Every row comes from one small tree of marks. Brackets hold a mark, then the marks that hang from it, in the order of their numbers. Every link used is in the known rows. Which tree was each row made from?
Known rows
[Z514 [Z112 [Z184 Z250]] Z556 Z766]: [-0.85  0.73 -0.92 -5.00  1.32  3.79 -1.93  0.69 -1.67  0.78 -0.63 -2.22
  0.05  0.93 -0.18 -0.73 -1.57 -0.45  3.46 -0.42]
[Z250 Z112 Z184 [Z193 Z720] [Z514 Z766] Z556]: [ 0.28  1.63 -0.53  5.03 -4.25 -4.22  2.20 -3.20 -0.39  1.56 -2.76  4.37
 -2.52  2.06  0.86  4.46 -0.88  0.51 -2.30  0.24]
[Z184 [Z250 Z112 Z193 Z720]]: [ 0.11 -1.50  1.04 -2.03 -0.09  3.59  2.33 -1.28 -1.61  4.72 -0.58  1.96
 -5.72  1.21  0.51 -1.30  0.69 -1.72 -3.32 -3.26]
[Z193 [Z250 Z112] Z720]: [-0.08  0.07  0.91 -0.77  0.83  1.08  1.90  0.98  6.10  1.79 -0.20 -2.37
 -3.78  0.16 -1.69  0.38 -0.28 -2.06 -1.19 -4.60]
[Z720 [Z193 [Z250 [Z112 Z184] [Z514 Z556]]]]: [ 1.68 -4.01  1.27 -0.91  1.55 -0.18 -1.66  3.22  1.31 -2.19 -0.30 -0.79
  4.25  1.23 -0.13 -4.54  1.43  2.87 -1.99  2.33]
[Z193 [Z250 Z514] Z720]: [-0.54 -0.35 -0.88 -0.27  1.32 -1.05  0.06 -0.27  5.83 -3.76  1.77 -1.48
  1.97  0.39 -1.99  0.65  0.20 -0.79  0.11 -1.17]
[Z250 Z112 Z193 Z514]: [ 1.68 -2.25 -0.64  0.41  2.74  2.28 -0.98 -1.41  1.71  1.24 -0.08  3.65
 -3.23 -0.36  0.25  1.15  1.35 -0.88 -2.92 -2.20]
[Z112 [Z184 [Z250 [Z720 Z193]]]]: [-0.15 -2.17 -0.24 -3.15  0.90  2.18 -1.62  3.20 -0.03 -0.05  3.28 -4.42
  2.38  0.13 -0.41  0.06 -0.78  0.36 -0.08  0.22]
[Z112 [Z184 [Z250 Z556 Z720]]]: [ 0.56  0.96  0.12  0.99  1.18 -1.11 -0.85  0.64 -1.06  2.22  1.12 -3.42
 -0.39 -2.75  0.41 -0.11 -1.59  0.54  0.05  2.23]
[Z250 Z184 Z556 Z720]: [-0.17  3.10  0.33  4.02 -1.70 -2.37  1.56  0.37 -0.82  1.92  1.47  0.02
 -2.09 -4.75  0.88  3.22 -0.70 -1.86  2.16  0.06]
[Z514 Z112 Z556 Z766]: [-2.05  2.70 -3.00 -4.66  0.98  5.13 -0.32  0.73 -0.26 -0.16 -0.17 -0.22
 -1.34 -1.51 -0.76  2.10 -0.50 -2.64  5.13 -3.18]
[Z514 [Z112 [Z184 [Z250 Z556]]] Z766]: [ 0.39  3.22 -0.01 -1.35  2.48  0.50 -2.92 -0.16 -1.74  1.56  0.47 -2.96
 -0.79 -0.84  0.00  1.79 -2.32 -0.08  2.05 -1.25]
[Z193 [Z250 Z112 Z184 Z514 Z556] Z720]: [ 1.06  0.87  2.01  5.43 -1.77 -5.22  2.20 -1.45  2.01 -0.14 -1.15  1.24
 -0.19 -0.36  0.41 -0.29  0.64  0.43 -2.28  0.53]
[Z112 [Z184 Z250]]: [ 1.61 -2.04  0.28 -2.21  4.02  1.65 -3.25  1.86  2.57  1.45  3.41 -3.68
 -0.71 -0.97 -0.34  1.58 -1.83 -1.00  1.16 -0.73]
[Z193 [Z250 Z112 Z184]]: [ 2.22  0.66  4.29  1.73 -0.35 -1.26  1.03  1.19  2.62  2.87  0.77  0.46
 -3.82 -0.57  0.10  0.68 -0.53 -2.54 -0.31 -4.96]
[Z250 Z112 Z184 [Z193 Z720] [Z514 Z556 Z766]]: [-1.03 -0.94 -1.51  1.55 -5.24 -0.87  3.27 -2.40 -0.33  0.82 -4.01  5.01
 -1.31  3.93  0.59  1.96 -0.33  0.30 -0.60  1.07]
[Z184 Z250]: [ 0.96 -1.35 -1.43 -4.36  3.79  3.38 -1.07  1.42  1.83  0.83  4.52 -1.77
 -1.22 -1.21 -0.02  2.55 -1.04 -3.04  1.76 -2.83]
[Z184 [Z250 Z112 Z514 Z556 [Z720 Z193]]]: [ 0.59 -0.14 -1.91 -1.69  0.18  1.78  0.62 -0.11 -4.42 -0.11  1.65  0.32
  3.25 -0.67  1.52 -1.26  1.31  1.36 -3.49  1.30]

Which tree is each row?
[ 0.15  4.25  1.15  0.43 -3.93 -1.10 -0.08 -1.03 -0.88  0.71 -4.53  0.10
  2.40  2.42 -0.48 -2.99 -2.63  2.47 -1.86  1.24]  [Z193 [Z250 [Z112 Z184] [Z514 Z556 Z766] Z720]]
[-0.76  2.35 -2.38 -2.62 -2.66  0.78 -1.38 -1.13 -3.07 -0.81 -1.00 -0.64
  4.96  2.08  0.18 -0.42 -3.09  2.01  0.87  3.90]  [Z112 [Z184 [Z250 [Z514 Z556 Z766] Z720]]]
[ 1.19  0.31  1.15 -1.43 -4.44 -1.66  1.14  1.80 -2.01 -2.16 -0.14  2.91
  4.59  3.87  0.52 -0.11 -0.57  0.64 -0.21 -0.64]  [Z720 [Z193 [Z250 Z112 Z184 [Z514 Z556 Z766]]]]
[-3.13 -1.80 -3.01 -4.63 -0.92  3.08  1.87 -3.02 -2.21 -2.64 -1.99  3.03
  0.64  4.65 -0.48 -1.56  1.85 -0.01  0.94  0.92]  [Z184 [Z250 [Z193 Z720] [Z514 Z112 Z556 Z766]]]
[ 0.47  3.48  1.15  4.49 -2.33 -1.02  2.32 -0.28 -1.56  4.87 -0.89  0.72
 -4.20 -4.40  1.70  2.06 -0.60 -1.30 -0.23 -1.31]  [Z250 Z112 Z184 Z556 Z720]
[-1.21  5.45  0.26 -0.65 -0.41  0.67 -1.37 -1.07 -3.70  2.14 -1.08 -3.05
 -0.76 -0.89 -0.22  0.43 -2.25  0.36  1.21 -0.71]  [Z514 [Z112 [Z184 [Z250 Z556 Z720]]] Z766]
[-0.16 -1.53  1.13  1.90 -3.05 -2.05  3.23 -0.68  2.05 -0.81 -2.10  1.87
  0.88  1.54  0.26 -2.65  1.41  0.29 -0.71  1.22]  [Z193 [Z250 Z112 Z184 [Z514 Z556]] Z720]
[-1.11  0.78 -0.84  1.78  2.15  0.75 -3.06  0.61 -1.82 -2.96  0.44 -2.38
  3.74 -3.93  0.03 -1.75  2.28  2.77 -0.34  2.60]  [Z250 [Z514 [Z112 Z184]] Z556 [Z720 Z193]]
[-1.54 -3.41 -0.36  1.92  3.31  1.23 -2.43 -1.85  4.12 -2.04 -1.51 -0.52
 -1.80 -0.08 -1.38 -0.82  2.61  1.25 -0.71  0.64]  [Z250 [Z193 Z720] [Z514 [Z112 Z184]]]
[-2.15 -2.51 -1.89 -0.37  2.81  3.04 -0.23 -2.34  3.03 -2.56 -0.34  1.59
 -2.21 -0.33 -1.30  0.16  3.55 -0.87 -0.04 -1.56]  [Z250 [Z193 Z720] [Z514 Z112]]
[ 2.79 -0.84  2.87  3.26 -0.35 -4.37  0.32  1.68 -1.04 -1.50  1.65  1.91
  2.66 -0.36  1.28 -0.55  1.57  0.96 -2.41 -0.07]  [Z720 [Z193 [Z250 Z112 Z184 Z514 Z556]]]
[-0.86  3.07  1.52 -0.45 -2.69 -1.22  0.23 -1.02 -2.06 -3.29 -0.98  2.92
  2.70  1.56 -0.17 -1.21  0.33 -0.78  3.24 -1.30]  [Z193 [Z250 Z184 [Z514 Z112 Z556 Z766]]]
[-0.41  0.57 -0.31  1.40  1.47 -3.02  1.96  1.23  4.85 -0.89  1.70 -2.55
 -1.54 -1.75 -1.70  1.26 -0.27 -1.67  1.06 -1.11]  [Z193 [Z250 Z556] Z720]
[-0.93  7.91  2.66  3.77 -4.23 -4.23  0.92 -2.91 -4.06 -1.64 -1.40  2.11
  1.67 -0.25  0.06 -0.09 -0.38  0.08  0.99 -1.47]  [Z193 [Z250 Z184 [Z514 Z112 Z766] Z556 Z720]]
[ 0.34 -2.11  1.02  5.24 -1.42 -2.83  3.59 -0.70  1.64  4.00 -1.62  2.54
 -6.83 -0.84  0.82  2.42  1.19 -1.21 -1.66 -0.44]  [Z250 Z112 Z184 [Z193 Z720] Z556]
[-0.29 -3.59  1.34 -2.06  3.17  0.98 -2.69  2.86  0.60 -5.55  0.46 -1.42
  5.20  0.26 -0.89 -5.83  3.48  2.18  1.12  2.08]  [Z720 [Z193 [Z250 [Z514 [Z112 Z184] Z556]]]]
[ 0.05  0.14  0.38 -1.45  1.18  1.85 -1.63  0.68  0.83  1.86  1.54 -3.77
 -0.53 -1.25 -0.40  0.15 -1.91 -0.40  0.32  0.01]  [Z112 [Z184 [Z250 Z720]]]
[-0.45  3.18 -3.56 -2.94 -2.11 -0.24 -0.21 -0.13 -4.96 -2.69  2.89 -0.22
  6.22  1.36  0.51  2.78 -1.79  1.05 -0.55  1.14]  [Z184 [Z250 [Z514 Z766] Z556 [Z720 Z193]]]
[-0.57 -7.03 -1.73 -0.81  1.22 -0.48  0.20 -0.75  1.46 -2.13 -0.97  0.87
  1.52  3.17 -0.12 -2.98  1.59  2.10 -0.91  6.12]  [Z112 [Z184 [Z250 [Z193 Z720] [Z514 Z556]]]]
[-2.43 -3.13 -0.31 -5.04  0.96  5.07 -0.21  2.86 -3.12 -0.92  0.18 -3.19
  2.18 -0.33  0.03 -5.07  2.41  0.95  1.70  1.85]  [Z514 [Z112 [Z184 [Z250 [Z720 Z193]]]] Z556]
[ 0.83  0.05 -2.63 -3.42  0.07  0.68 -3.04  0.13 -1.15 -1.43  0.59 -0.57
  4.88  2.04  0.33  0.89 -3.01  1.47  1.65  3.31]  [Z112 [Z184 [Z250 [Z514 Z556 Z766]]]]
[ 1.41 -1.94  1.52  4.51  0.80 -3.80  1.03  0.66  0.11  1.46  1.94  3.29
 -4.81 -2.56  1.01  3.35  0.79 -2.07  1.10 -0.19]  [Z250 Z184 Z193 Z556]
[ 2.49 -2.15  1.68  4.18  3.23 -1.44 -1.22  0.72  1.75  4.51 -1.69  0.60
 -6.32 -2.33  0.66  0.50  0.08  0.47 -2.62  0.10]  [Z250 [Z112 Z184] Z193 Z556]
